What can hang from each mark
fabul: dinu
munek: dinu
zibib: fupam
fupam: dinu zibib zuza
zuza: fupam nilik
givul: mazos rizir
rizir: fabul givul
dinu: fabul fupam munek nufem
nufem: dinu
zafiv: zibib

Known rows, with every way that one mark hangs from another
dinu[nufem]: [-0.65 -0.23  1.08 -0.22 -0.07  0.68 -0.15 -0.40 -0.34 -0.13 -0.42  0.33
 -0.52  0.00  1.04 -2.14  0.90  0.55 -0.36  1.05 -2.02 -0.03  0.33  0.16
 -0.05 -1.61  0.96  0.90  0.79]
zuza[fupam[dinu[fabul nufem]] nilik]: [ 0.21  0.47 -0.43 -1.08  0.49 -0.21 -1.19 -0.36  1.20  0.72 -0.07 -0.36
  1.22 -0.59  0.77  1.66 -1.76  0.63 -0.50  1.53 -5.96 -1.04 -0.60 -0.10
 -2.54  1.76  2.27 -0.13  0.68]
givul[mazos]: [-0.92 -0.44  1.66  0.53 -0.08  1.15  0.35 -0.12 -0.86 -0.99 -1.07  0.67
 -0.41  0.45  1.68 -2.06  0.59  1.64 -1.01  1.27 -3.87 -0.34  0.10  0.01
  0.76 -1.17 -0.70  0.43 -0.59]
givul[rizir[fabul[dinu[fupam]]]]: [-0.24 -0.09  0.39  0.34 -0.64  1.00 -0.30 -0.42  2.09 -0.52  0.26  1.45
 -1.37  0.45 -0.28 -2.69  2.96  2.55 -0.25  1.67  0.37  0.56  0.42 -0.15
  1.82 -2.82  1.08 -0.80 -0.64]
fupam[dinu[fabul munek nufem] zibib zuza[nilik]]: [ 1.00  0.67 -1.75 -0.43  0.31 -0.91 -0.77  0.83 -0.56  1.21  0.63 -0.16
  0.87 -0.86 -1.10  2.91 -2.12 -2.67  0.31  0.36  2.99 -0.16 -0.71  0.24
 -1.67  3.57 -0.61 -0.45  0.14]
munek[dinu[fabul fupam nufem]]: [ 0.54 -0.50 -0.38 -0.70  0.48  0.09 -0.34 -0.13  2.13 -0.83  0.06  0.26
 -0.94 -1.21  0.07 -1.17  2.61  1.38  0.49 -1.21  3.25  1.36  0.54 -0.32
  1.71 -1.44  1.48 -0.20 -0.84]
givul[mazos rizir[fabul]]: [-1.13 -0.16  0.79  1.23 -0.55  1.44  0.19  0.28  0.07 -1.89 -0.92  1.13
 -1.72  0.39  1.07 -3.26  0.90  2.57 -1.11  3.13 -4.04 -0.10 -0.55  0.08
  1.56 -1.88  0.16 -0.82 -0.98]
fabul[dinu[fupam[zibib zuza] munek nufem]]: [ 1.06  0.16 -0.96 -0.34 -0.18 -0.37  0.19  0.17  0.27  0.85  1.22 -0.38
 -0.58 -1.02 -2.15  1.49  0.52 -1.45  0.80 -1.84  7.81  0.68  0.75  0.02
  0.11  0.20 -0.82 -0.55 -0.13]
nufem[dinu]: [-0.12 -0.14  1.69  0.55  0.39  0.45  0.78 -0.35 -1.11 -0.44 -0.71 -0.16
 -0.13  0.87  2.11 -3.51  1.27  2.14 -0.48  0.69 -1.15 -0.43  0.49  0.09
  0.15 -1.73  2.07  1.18  0.04]
zibib[fupam[dinu[munek nufem] zuza]]: [-0.15  0.18  0.63 -0.01  0.00 -1.03  0.14 -0.08 -1.52  0.94  0.49 -0.44
  1.06 -1.32 -0.64  1.89 -0.85 -2.42  0.31 -0.73 -2.65 -0.77 -0.32  0.07
 -0.29  0.71 -1.07  0.32  0.97]
zuza[nilik]: [-0.91 -0.28  0.77 -0.23 -0.23  1.15 -0.08 -0.16 -0.55 -0.16 -0.76  0.78
  0.47  1.70  1.86 -2.33  0.38  1.34 -0.82  2.15 -5.12  0.21 -0.31  0.27
 -0.99 -0.35 -0.52  1.01  0.18]
munek[dinu[fabul fupam[zibib zuza] nufem]]: [ 1.04 -0.45 -1.10 -0.50  0.30 -0.89  0.25  0.14  0.38 -0.56  0.10 -0.72
 -0.61 -0.80 -0.99  1.51  0.77 -0.61  0.79 -2.30  6.94  0.91  0.44 -0.20
  1.42 -0.36 -0.57 -0.75 -0.12]
rizir[fabul[dinu] givul[mazos]]: [-1.23 -0.14  0.45  0.94 -0.59  1.78  0.24  0.34  1.62 -1.16  0.11  1.27
 -1.50  0.38  0.32 -3.19  2.22  1.57 -0.62  2.82 -2.12 -0.78  0.47 -0.28
  1.88 -1.51  1.39 -1.99 -1.19]
fupam[dinu]: [-0.03 -0.26  2.36 -0.04 -0.02  0.18 -0.63 -0.96 -0.69  1.09 -0.61  0.73
  1.03  0.49  1.30 -0.53  0.90  0.37 -0.75  1.67 -4.04 -0.84  0.09  0.05
  0.26 -0.83  0.18  1.21  0.77]
fabul[dinu[fupam[zibib zuza[nilik]] munek nufem]]: [ 0.84  0.46 -2.13 -0.81 -0.17 -0.09  0.15  0.55  0.51  0.83  1.42 -0.20
 -0.26 -0.47 -1.99  1.46  0.27 -1.32  0.68 -0.70  6.21  0.81  0.29  0.19
 -1.44  1.39 -1.43 -0.60 -0.33]
zibib[fupam[zuza]]: [-1.40 -0.55  1.57  0.41 -0.41 -0.25  0.94 -0.34 -2.26 -0.47 -0.98 -0.03
  0.95  1.37  1.06 -0.14 -0.77 -0.51 -0.32 -0.91 -5.55 -0.68  0.01  0.04
  0.58 -1.19 -2.20  0.61  1.37]
rizir[fabul]: [-0.88 -0.53  1.24  0.76 -0.56  0.86 -0.28 -0.66  0.40 -0.58 -0.81  0.84
 -0.66  1.16  1.57 -2.67  0.76  1.43 -0.60  1.79 -2.51 -0.26  0.19  0.21
  1.38 -2.15  1.40  0.26  0.42]
zuza[fupam[dinu[fabul munek nufem] zibib] nilik]: [ 1.16  0.61 -1.06 -0.58  0.38 -0.74 -1.17  0.14  1.17  1.55  0.43 -1.25
  1.14 -0.80 -0.42  3.51 -3.18 -0.98  0.18  0.72 -0.49 -0.73 -0.56  0.16
 -3.07  3.96  2.32 -0.36  0.18]
dinu[fabul fupam[zibib zuza[nilik]] munek nufem]: [ 0.65  0.48 -2.75 -0.55  0.25 -0.42 -0.02  0.89  0.01 -0.12  0.52 -0.71
 -0.55 -0.25 -1.42  1.68 -1.59 -1.23  0.78 -2.06  6.05  1.14 -0.30  0.16
 -0.99  2.11 -1.66 -0.29 -0.54]
munek[dinu[fabul fupam[zibib zuza[nilik]] nufem]]: [ 0.80 -0.23 -2.30 -0.97  0.32 -0.55  0.26  0.49  0.53 -0.63  0.31 -0.50
 -0.29 -0.24 -0.87  1.25  0.52 -0.43  0.66 -1.28  5.23  1.16 -0.04 -0.01
 -0.03  0.75 -1.19 -0.93 -0.39]
zafiv[zibib[fupam]]: [-1.97 -0.98  2.58  1.01 -0.59 -0.11  0.66 -0.89 -0.86 -0.55 -1.34  0.33
  1.06  2.61  0.91  0.15 -0.90 -0.45 -0.26  0.08 -6.49 -0.18  0.26  0.08
 -0.51 -2.51 -0.02  1.75  2.18]
munek[dinu[fabul fupam[zuza] nufem]]: [ 0.57 -0.36 -1.20 -0.67  0.38 -0.26  0.14  0.22  0.83 -1.14  0.15 -0.03
 -0.72 -1.40 -0.48 -0.01  1.64  0.54  0.46 -1.98  3.51  1.28  0.08 -0.35
  1.95 -1.36 -0.30 -0.59 -0.71]
zibib[fupam[dinu[nufem] zuza]]: [-0.67  0.00  1.12 -0.30  0.00 -1.03  0.27 -0.63 -2.03  0.68 -0.07 -0.20
  1.25 -0.46  0.05  1.48 -0.46 -2.00 -0.05 -0.40 -4.74 -1.44 -0.02 -0.02
 -0.12 -0.61 -1.39  0.45  1.90]
zibib[fupam[dinu[munek]]]: [-0.25 -0.26  2.28  0.40 -0.16 -0.48 -0.26 -0.53 -0.55  1.22 -0.21  0.16
  1.49  0.07  0.59  0.55 -0.16 -0.94  0.01  0.05 -4.23 -0.71  0.05  0.07
  0.26  0.74 -0.05  1.02  0.42]

Rows
[ 0.47  0.17  0.34  0.85  0.66  0.20  0.16  0.57  0.30 -0.53 -0.25  0.00
 -0.25 -0.28  1.28 -2.48  0.24  1.62  0.14 -0.70  1.97  0.47  0.23 -0.01
  0.61  0.45  3.26  0.54 -1.45]
nufem[dinu[fabul munek]]
[ 0.64  0.34  0.21 -0.16  0.48 -0.20 -1.40  0.16  0.97  0.95  0.36  0.68
  0.19 -1.81 -0.24  0.53 -0.13 -0.75  0.17  0.38  0.95  0.08 -0.10 -0.04
  0.18  1.32  2.18  0.32 -0.38]
fupam[dinu[fabul munek nufem]]
[-0.01  0.33 -0.24 -0.01  0.28 -1.29 -0.35  0.38 -0.62  0.55  0.41 -0.05
  1.08 -1.62 -0.88  2.53 -1.57 -2.54  0.58 -1.76 -1.44 -0.55 -0.35 -0.15
  0.25  1.57 -0.14 -0.20  0.48]
zibib[fupam[dinu[fabul munek nufem] zuza]]
[-0.22  0.57 -1.35 -0.42  0.26 -1.01 -0.37  0.72 -0.49  0.49  0.59  0.12
  1.45 -1.05 -0.77  2.34 -1.73 -2.43  0.42 -0.62 -3.08 -0.39 -0.81  0.04
 -1.25  2.84 -0.89 -0.33  0.35]
zibib[fupam[dinu[fabul munek nufem] zuza[nilik]]]
[ 0.78  0.08 -0.86 -0.02  0.29 -0.33 -0.43  0.19  1.02  0.24  0.15 -0.58
 -1.23 -0.56 -1.02  0.65 -0.48 -0.55  0.98 -2.41  7.41  0.98  0.62  0.02
  0.29  0.84  0.87  0.32 -0.59]
dinu[fabul fupam[zibib] munek nufem]
[-1.59 -0.23  0.58  1.20 -0.44  1.77  0.57  0.25  0.25 -1.70 -0.69  0.33
 -1.88  1.02  1.12 -3.50  0.91  1.71 -0.73  2.54 -3.43 -0.61 -0.19 -0.13
  1.78 -1.60  0.27 -1.15 -0.99]
rizir[fabul givul[mazos]]
[ 0.58  0.00 -0.40 -0.60 -0.16 -0.49  0.33 -0.38 -0.24  0.63  0.64 -0.17
 -0.38 -0.20 -1.47  1.27  0.87 -1.08  0.45 -1.32  5.82 -0.06  1.07 -0.10
  0.16 -1.33 -1.09 -0.41  0.87]
fabul[dinu[fupam[zibib zuza] nufem]]
[-0.74  0.37 -0.74 -0.72  0.29 -1.13 -0.21  0.19 -1.07  0.27  0.03  0.35
  1.66 -0.17 -0.04  1.85 -1.30 -1.97  0.05 -0.14 -5.28 -1.05 -0.46 -0.05
 -1.03  1.49 -1.28 -0.28  1.34]
zibib[fupam[dinu[fabul nufem] zuza[nilik]]]
[ 0.31 -0.16  0.02  0.24  0.19  0.50 -0.50  0.13  1.24 -0.39 -0.26  0.28
 -0.63 -0.04  0.18 -0.84  0.29  1.27  0.32 -1.98  2.54  1.40  0.18 -0.18
  1.22 -0.09  0.27  0.72 -1.46]
dinu[fabul fupam munek]
[ 0.16 -0.04 -1.35 -0.28  0.08 -0.32  0.28  0.24 -0.87 -0.40 -0.60 -0.34
  0.25  1.76 -0.10  1.17 -1.36 -0.16  0.07 -1.58  2.53  0.52 -0.20 -0.02
 -0.47  0.96 -2.87  0.09  0.11]
dinu[fabul fupam[zibib zuza[nilik]]]
[-0.22 -0.26  0.76 -0.21 -0.25  0.33  0.12 -0.54 -0.38  0.46 -0.92 -1.21
  0.99  2.28  1.46  0.74 -2.35  0.99 -0.73  1.52 -4.66 -0.85 -0.29  0.33
 -2.71  1.33  0.31  0.40  0.98]
zuza[fupam[zibib] nilik]
[-1.64 -0.32  0.44 -0.02 -0.43 -0.01  0.96  0.01 -2.18 -0.59 -0.75  0.15
  1.32  1.98  1.25 -0.41 -1.13 -0.44 -0.45  0.26 -7.20 -0.46 -0.53  0.18
 -0.90 -0.05 -2.88  0.44  1.10]
zibib[fupam[zuza[nilik]]]
[-0.74  0.08 -0.08  1.27 -0.58  1.84  0.09  0.93  2.14 -0.87  0.60  1.10
 -1.76 -0.44 -0.38 -2.71  1.82  1.07 -0.24  2.27 -0.02 -0.07  0.18 -0.22
  1.87 -0.15  1.63 -2.08 -2.15]
rizir[fabul[dinu[munek]] givul[mazos]]
[ 0.71 -0.32 -1.45 -1.05  0.02 -0.26  0.71  0.08 -0.22 -0.26  0.39 -0.90
 -0.22  0.04 -0.67  0.28  1.10 -0.39  0.41 -0.20  4.07  0.85 -0.09  0.19
 -0.55 -0.05 -2.15 -0.34  0.09]
munek[dinu[fupam[zibib zuza[nilik]] nufem]]
[ 0.82  0.31  0.93 -0.37  0.18 -0.12 -0.86 -0.56  0.67  1.37  0.38 -1.12
  0.65 -1.60  0.17  1.53 -1.41  0.08 -0.26  0.91 -3.38 -0.73 -0.46  0.07
 -1.65  1.08  2.51  0.48  0.28]
zuza[fupam[dinu[munek nufem]]]
[-0.52 -0.02  0.05  0.69 -0.56  1.29  0.11  0.03  2.08 -1.45  0.09  1.61
 -1.85 -0.18 -0.33 -2.68  2.88  3.10 -0.60  1.79 -0.26  0.30  0.31 -0.27
  2.12 -2.54  0.12 -1.44 -1.64]
givul[mazos rizir[fabul[dinu[fupam]]]]
[-0.07 -0.14 -0.56 -0.47 -0.23 -0.04  0.70 -0.22 -1.71  0.00 -0.46 -0.74
  0.25  2.06  0.18  0.40 -0.62 -0.08 -0.17 -0.68  1.22  0.35 -0.19  0.22
 -0.87  0.04 -3.64  0.60  0.53]
dinu[fupam[zibib zuza[nilik]]]
[-0.13  0.05 -0.34  0.57 -0.58  1.39 -0.19  0.16  2.82 -0.15  0.94  0.55
 -1.80  0.27 -0.97 -2.66  2.68  1.24  0.43  0.58  2.97  0.69  0.54 -0.25
  1.91 -1.22  1.47 -1.19 -1.59]
rizir[fabul[dinu[fupam munek]] givul]
[ 0.19  0.09  0.35 -0.19 -0.19  0.77 -0.63  0.23  1.49  0.68  0.91  1.07
 -0.37 -1.38 -0.44 -1.28  1.65 -0.11  0.15  0.83  1.76  0.52  0.62  0.09
  0.00 -0.20  2.30 -0.06 -0.43]
fabul[dinu[munek nufem]]
[-1.08 -0.22  0.61  0.41 -0.01 -1.57  0.01 -0.44 -1.11  0.03 -0.39  0.29
  1.59  0.18 -0.90  3.90 -2.12 -2.76  0.22 -1.05 -4.15 -0.84 -0.21 -0.19
 -0.64 -0.84 -0.24  0.66  2.61]
zafiv[zibib[fupam[dinu[fabul nufem] zuza]]]
[ 1.14  0.51 -2.18  0.23  0.65 -0.66  0.93  0.93 -0.78 -0.49  0.24 -1.22
 -0.10  0.66 -0.31  0.03 -1.12  0.33  0.70 -2.34  6.51  0.78 -0.15  0.07
 -0.76  2.07 -0.64  0.02 -1.36]
nufem[dinu[fabul fupam[zibib zuza[nilik]] munek]]
[ 0.43  0.22  0.71 -0.61  0.50 -0.49 -1.14 -0.69  0.81  0.75 -0.29 -0.51
  0.84 -1.04  0.59  1.96 -1.52  0.46 -0.35  0.39 -4.33 -1.19 -0.09 -0.25
 -1.04  0.64  3.03 -0.03  0.88]
zuza[fupam[dinu[fabul nufem]]]
[ 1.14  0.41 -0.57 -0.01  0.31 -1.18 -0.72  0.46 -0.77  1.27  0.42 -0.36
  0.55 -1.44 -1.31  3.15 -1.87 -2.90  0.46 -0.78  4.73 -0.36 -0.27  0.08
 -0.16  2.37  0.01 -0.23  0.32]
fupam[dinu[fabul munek nufem] zibib zuza]
[ 0.42  0.10 -0.44  0.23  0.75 -0.38  0.95  0.10 -1.08 -1.24 -0.47 -0.58
 -0.38  0.25  0.76 -1.41  0.49  1.77  0.12 -2.77  2.78  0.31  0.29 -0.34
  1.06 -1.38  0.02  0.44 -0.72]
nufem[dinu[fabul fupam[zuza]]]
[ 1.21  0.09 -0.23  0.64  0.35 -0.62  1.40  0.15 -1.79 -0.04  0.16 -1.81
 -0.46  0.38 -0.21 -0.48 -0.26  0.25  0.54 -2.54  7.25  0.40  0.36  0.13
  0.16  0.06 -0.73  0.71 -0.66]
nufem[dinu[fupam[zibib zuza] munek]]
[-0.31  0.41 -1.57  0.45 -0.26  1.57  0.12  0.70  2.89 -1.03  1.40  0.41
 -2.88 -1.62 -1.67 -2.56  2.70  1.00  0.45  0.57  4.05  0.43  0.53 -0.33
  1.56 -1.03  1.39 -2.11 -2.21]
rizir[fabul[dinu[fupam munek nufem]] givul[mazos]]
[ 0.98 -0.15  1.89  0.38 -0.07 -0.40 -0.66 -0.43 -0.67  1.93 -0.12 -0.27
  0.94  0.22  0.15  1.04 -0.66 -1.23 -0.11  1.02  1.77 -0.45  0.12  0.27
 -0.18  1.45  0.21  0.95  0.25]
fupam[dinu[munek] zibib]
[ 0.01  0.53 -1.12 -0.90  0.41 -0.41 -0.74  0.36 -0.69  0.33  0.12  0.70
  1.08 -0.71  0.03  1.22 -0.84 -1.12 -0.36  1.00 -2.54 -0.39 -0.74  0.00
 -1.09  1.30 -0.67 -0.16  0.58]
fupam[dinu[fabul nufem] zuza[nilik]]
[ 0.53  0.26  0.32 -0.97  0.10 -0.53 -0.55 -0.83 -0.19  1.67 -0.08 -1.41
  1.35  0.42  0.43  2.45 -2.14 -0.48 -0.44  2.14 -3.70 -1.65 -0.29  0.29
 -3.41  1.90  1.15  0.26  1.57]
zuza[fupam[dinu[nufem] zibib] nilik]
[ 0.31  0.25 -0.85  0.64 -0.77  0.65 -0.06  0.47  1.44 -0.64  0.84  1.10
 -1.40 -0.65 -1.52 -1.11  1.75  1.22  0.06  0.37  2.76  1.17 -0.39 -0.09
  1.75 -1.31 -0.47 -1.28 -1.37]
givul[rizir[fabul[dinu[fupam[zuza] munek]]]]
[-0.46 -0.09 -0.52 -0.53 -0.18  0.53  0.53 -0.12 -1.15 -0.64 -0.38 -0.02
  0.12  1.46  0.72 -0.94  0.22  1.11 -0.47 -0.29 -2.22  0.79 -0.54  0.06
 -0.45 -0.97 -3.36  0.79 -0.04]
dinu[fupam[zuza[nilik]]]
[-1.29 -0.74  3.02  0.76 -0.40 -0.76  0.09 -1.31 -0.99  0.70 -0.99  0.40
  2.00  1.88  0.57  1.79 -0.84 -1.27 -0.32  0.77 -7.25 -0.97  0.15  0.03
 -0.66 -1.77 -0.16  1.84  2.46]
zafiv[zibib[fupam[dinu]]]
[ 0.81  0.20 -0.21  0.47  0.43 -0.02  1.23  0.21 -1.36 -0.71  0.22 -1.15
 -0.64 -0.27  0.36 -1.71  0.73  1.38  0.24 -2.27  3.64  0.83 -0.03 -0.03
  0.57 -1.04 -0.41  0.88 -1.24]
nufem[dinu[fupam[zuza] munek]]
